Each row was made from one walk, in order. Every step used is in the known rows, and no mark comes twice. Write each row's walk.
Known rows
kozon > zeket > zabosav > fizir > mebal: [-1.521 -1.361 -0.081  2.069  0.418 -2.796  2.620  2.171  0.056  5.294
  0.048 -2.498  6.863 -1.183 -0.153  0.140 -1.353 -0.268  2.145  3.118
  3.102  0.464]
zabosav > zeket > mebal > fizir > kozon: [ 3.224  4.357 -0.933  1.687 -0.358 -0.208  0.132  4.263 -0.423 -1.963
  0.238 -0.505  1.534  0.498  1.947  1.765 -2.683 -0.361  1.223  2.110
 -1.679 -1.318]
zabosav > fizir > mebal > zeket: [-1.834 -0.692 -2.391  0.707  0.173 -3.450  1.360  2.486  0.762  4.926
 -3.839 -0.880  5.626 -2.055 -1.201  0.496 -2.791 -0.957  3.957  2.691
 -0.178  1.375]
zabosav > mokol > ripel: [ 0.781  2.431 -3.476  0.284  2.194 -3.068 -1.117  3.347  1.944  1.617
 -1.826  1.770  1.841 -1.829 -0.579 -3.569 -1.227 -1.038 -1.016  1.287
  0.680 -0.770]
mebal > zeket > zabosav > fizir: [-2.810 -3.080  0.209  0.055  1.151 -4.961  0.877  1.436  0.837  3.729
 -1.513 -4.087  6.355 -2.714 -0.861 -0.286 -3.011 -0.946  1.917  0.019
 -0.637  1.440]
kozon > fizir > mebal > zeket > zabosav > mokol: [-1.991 -0.168 -1.072 -0.201  1.236 -3.343  1.544  1.867  2.304  3.261
 -2.191 -0.934  3.475 -1.561 -0.650 -1.904 -0.914 -1.094  2.759  2.887
  3.752  1.097]
mebal > fizir > kozon: [ 1.084  3.487 -0.529  0.883 -0.389 -1.101 -1.875  4.690 -0.375 -1.928
 -0.932 -0.290  0.633  0.319  1.869  0.503 -1.596 -0.770  1.563  2.161
 -1.148 -0.433]
mebal > zeket > zabosav > fizir > kozon: [-2.459 -1.567 -0.043  0.172  0.216 -4.619 -0.517  2.049 -0.481  1.136
  0.648 -2.494  5.894 -1.626  1.445  0.501 -1.577 -0.224 -0.205  0.556
 -0.185 -0.097]
zeket > zabosav: [-1.361 -1.033  0.693  0.388  2.473 -4.165  2.021  3.031  1.549  0.504
 -1.125 -4.853  2.344 -2.200 -0.182 -0.695 -3.382 -0.661  2.853 -0.383
  1.445  0.985]
zeket > mebal: [ 2.064  1.169 -1.391  1.686  2.033  0.559  3.785  4.425  0.267  1.688
 -1.581 -3.115  1.632 -2.079 -0.045  0.494 -3.137 -0.304  2.498  1.413
 -0.561  1.323]
fizir > kozon: [-0.255  2.205 -0.982  1.424  0.666 -1.910 -0.588  4.127 -0.176 -1.030
 -0.103 -0.695  2.091 -0.057  2.012  0.466 -1.557 -0.204  0.573  0.973
 -0.902 -0.406]
kozon > fizir > zabosav > zeket: [ 1.279  3.237 -0.744  4.753  2.011 -1.661  2.656  3.307  1.433 -0.155
 -0.769 -1.835  4.651  1.235  0.473  0.001 -4.216 -2.091  2.092  0.522
 -5.634 -0.983]
zabosav > mokol: [ 0.055  3.093 -1.155  0.453  1.201 -1.146 -0.753  4.642  2.439  2.728
 -2.354  0.552  1.282  0.514 -1.075 -1.121 -0.679 -0.553  0.871  2.387
  0.185  0.179]
kozon > zeket > zabosav > fizir: [-2.124 -2.991  1.315  1.586  0.892 -2.539  1.977  1.050  0.433  3.288
  0.652 -3.669  6.736 -1.262 -0.041 -0.814 -1.548 -1.094  0.905  0.446
  0.181  1.192]
kozon > zeket > mebal: [ 1.850 -0.459 -0.698  2.320  1.450  2.873  5.999  3.173  0.097  0.714
 -0.558 -2.208  3.030 -1.279  0.353 -0.332 -2.105 -1.168  2.695  1.461
  0.078  1.861]
mebal > fizir: [ 1.629  3.299 -0.376  1.024  0.484 -0.665 -0.856  4.697  1.111 -0.101
 -3.550 -1.453 -0.388 -0.062 -0.458 -0.187 -3.098 -1.608  4.014  2.106
 -1.643  1.054]
mebal > fizir > kozon > zeket > zabosav > mokol: [-0.551  0.535  1.152 -0.250  0.282 -0.918  0.146  3.223  1.567 -0.113
  0.167 -0.161  2.499  0.295  0.411 -1.535  0.334 -0.992  0.293  2.474
  2.980 -0.259]
fizir > kozon > zeket > zabosav: [-2.006 -2.388  1.540  0.997  1.215 -2.010  3.218  1.860  0.306 -1.752
  1.370 -3.164  4.433 -1.016  1.713 -1.007 -1.411 -1.107  1.467 -0.062
  2.243  0.668]
zeket > mebal > fizir > zabosav: [ 2.542  1.316  0.014  1.813  1.892  0.921  2.934  7.957  0.311  0.313
 -3.136 -2.540  1.412 -1.860 -1.052  0.501 -3.675 -1.789  2.086  3.285
 -3.665  0.033]
zabosav > fizir > kozon > zeket: [-1.055 -0.750  0.120  2.420 -0.385  0.480  1.386  1.769 -0.701  0.344
  1.514  0.149  6.005  0.804  2.015 -0.465  0.141 -1.212 -0.204  1.413
 -0.976  0.481]
mebal > fizir > kozon > zeket: [ 0.405  0.988  0.326  1.923 -0.674  1.570  1.200  2.986 -0.271 -2.588
 -0.046  0.540  2.742  1.177  2.007 -0.694 -0.434 -1.793  1.971  2.011
 -0.460  0.623]
zabosav > zeket > kozon: [-0.221  3.909 -2.596  4.401  1.251  0.508  0.357  4.780  1.880 -0.663
  0.712 -0.808  3.663  1.397  1.216  0.544 -5.045 -0.740  2.021  1.081
 -1.695 -0.594]

Write each row's walk
[-2.462  0.545 -3.834  2.310  0.882  0.291  1.422  5.254  1.267  1.424
 -2.063 -0.086  3.801 -1.295  0.463 -0.147 -4.064 -1.122  4.022  3.305
  1.845  1.420] : fizir > mebal > zeket > kozon
[ 0.341  2.577 -2.222  3.578  0.845 -1.315  2.709  2.331  0.071  3.322
 -1.549 -0.923  2.894 -0.310  1.331 -0.830 -1.486 -1.215  4.280  3.657
  1.985  1.490] : kozon > fizir > mebal
[-0.055  3.538 -2.702  5.724  1.142  1.124  1.674  1.831  0.870 -0.671
  1.105 -0.699  3.481  1.302  2.676 -1.389 -3.481 -2.220  3.001  1.426
 -1.289  1.288] : zabosav > zeket > kozon > fizir
[ 2.067  2.763 -0.397  0.704  1.400  0.994  0.825  7.742  1.691  2.226
 -2.813  0.094  1.109 -0.606 -1.748 -0.500 -1.421 -1.235  0.246  4.341
 -1.685 -0.706] : zeket > mebal > fizir > zabosav > mokol
[ 3.424  2.779 -0.836  1.086  0.701  1.162  1.622  4.991  0.230  0.357
 -2.809 -2.202 -0.361 -1.312 -0.400  0.397 -3.287 -1.189  3.757  2.718
 -0.980  1.156] : zeket > mebal > fizir
[-1.619 -0.410  0.337  0.913  0.294 -4.100 -0.900  2.703 -0.680  1.269
  1.740 -2.527  5.381 -1.219  1.914  0.616 -1.197  0.159 -1.043  0.764
  0.057 -0.625] : zeket > zabosav > fizir > kozon
[-0.649  0.076  0.023  2.230  0.157  0.934  2.242  2.468 -0.093 -1.855
  0.789  0.160  3.955  0.981  2.202 -0.729 -0.417 -1.366  1.162  0.994
 -0.375  0.755] : fizir > kozon > zeket
[ 3.187  2.354 -1.300  4.250  2.210  0.467  5.455  3.792  0.441  0.687
 -0.288 -2.861  4.206 -0.654  0.428  0.752 -4.259 -1.254  1.961  1.334
 -3.966 -0.253] : kozon > fizir > zabosav > zeket > mebal
[ 2.461  3.194 -0.879  0.925 -0.198  0.323  0.060  5.032 -0.951 -1.509
 -0.339 -1.015  0.626 -0.612  1.991  1.047 -1.770 -0.456  1.225  2.596
 -0.416 -0.302] : zeket > mebal > fizir > kozon
[-1.116 -1.620  1.865  0.613  0.569 -1.500  2.233  2.164  0.263 -2.356
  0.871 -2.977  3.385 -0.854  1.578 -0.955 -1.438 -1.437  2.091  0.638
  2.050  0.634] : mebal > fizir > kozon > zeket > zabosav
[ 0.484  0.510 -1.479 -0.443  1.255 -2.823 -0.568  2.391  1.144 -0.985
  0.275  1.552  2.779 -1.766  0.709 -3.854 -0.081 -1.433 -1.480  1.574
  2.923 -1.176] : mebal > fizir > kozon > zeket > zabosav > mokol > ripel
[-0.704 -0.147 -3.419  0.051  2.179 -4.731  1.185  0.987  1.636  2.144
 -1.612  0.699  3.763 -3.415 -0.053 -4.303 -1.063 -1.645  0.828  1.959
  3.925  0.144] : kozon > fizir > mebal > zeket > zabosav > mokol > ripel
[-1.402  0.203 -2.788  1.681  0.750 -2.285  2.823  1.532  0.833  2.566
 -3.964 -0.604  3.620 -1.656  0.218 -0.920 -2.623 -2.000  5.752  2.594
  0.726  2.499] : kozon > fizir > mebal > zeket
[ 0.806  1.546 -3.160  1.656  2.765 -2.381  0.512  4.005  1.329  1.271
 -1.565  1.567  2.868 -2.068 -0.090 -4.315 -0.872 -2.205 -1.444  1.964
 -0.751 -0.753] : kozon > fizir > zabosav > mokol > ripel
[ 2.365  4.300 -0.019  3.165  1.383 -1.760  0.963  5.597  1.951 -0.826
 -2.135 -1.487  3.399  1.199 -0.875  1.232 -4.978 -1.625  2.398  1.252
 -6.188 -1.904] : mebal > fizir > zabosav > zeket
[-1.741 -2.685  1.571  1.084  1.967 -1.923  3.894  1.780  1.237 -0.504
 -0.133 -3.952  3.990 -1.332  0.298 -1.523 -2.248 -1.465  2.918 -0.303
  1.975  1.527] : kozon > zeket > zabosav
[-1.123  0.776  0.274 -0.410  1.894 -2.963  0.140  3.691  2.645  2.368
 -1.347 -1.793  1.992 -0.794 -1.059 -1.348 -1.113 -0.308  0.882  1.457
  2.411  0.007] : zeket > zabosav > mokol
[-0.049  0.526 -0.442  3.711  2.383 -0.483  3.153  4.770  0.499  0.449
 -1.968 -2.277  2.976 -0.924  0.504 -1.550 -2.459 -2.700  1.904  1.975
 -4.010  1.137] : kozon > fizir > zabosav
[-0.624  2.109 -1.579  3.127  1.720  1.380  0.804  6.211  1.708  1.914
 -0.858  0.803  2.691  0.208  0.307 -2.131 -0.898 -2.047 -0.168  4.047
 -0.913  0.062] : zeket > kozon > fizir > zabosav > mokol
[ 4.304  4.456 -0.926  1.968  0.594  0.450  1.719  4.189  0.761 -0.237
 -1.954 -1.960  0.924  0.010 -0.310  1.228 -4.371 -1.005  3.704  1.959
 -2.382 -0.099] : zabosav > zeket > mebal > fizir
[ 3.112  2.399 -1.043  3.137  2.396  0.073  4.746  5.277  0.947  0.862
 -0.822 -2.882  4.003 -0.749 -0.524  1.656 -4.780 -0.589  1.474  0.994
 -4.056 -1.018] : fizir > zabosav > zeket > mebal
[-0.061  0.558 -2.392 -0.382  2.818 -4.695 -0.205  2.703  2.123  1.147
 -0.923 -0.093  2.494 -2.731 -0.496 -3.789 -1.432 -0.820 -0.937  0.491
  2.413 -0.688] : zeket > zabosav > mokol > ripel
[-1.925  0.465 -3.076  3.924  1.018  1.142  2.113  1.967  0.642 -0.286
 -1.069 -0.617  3.005 -0.849  2.147 -2.442 -2.920 -2.866  4.194  1.874
 -0.155  3.203] : mebal > zeket > kozon > fizir
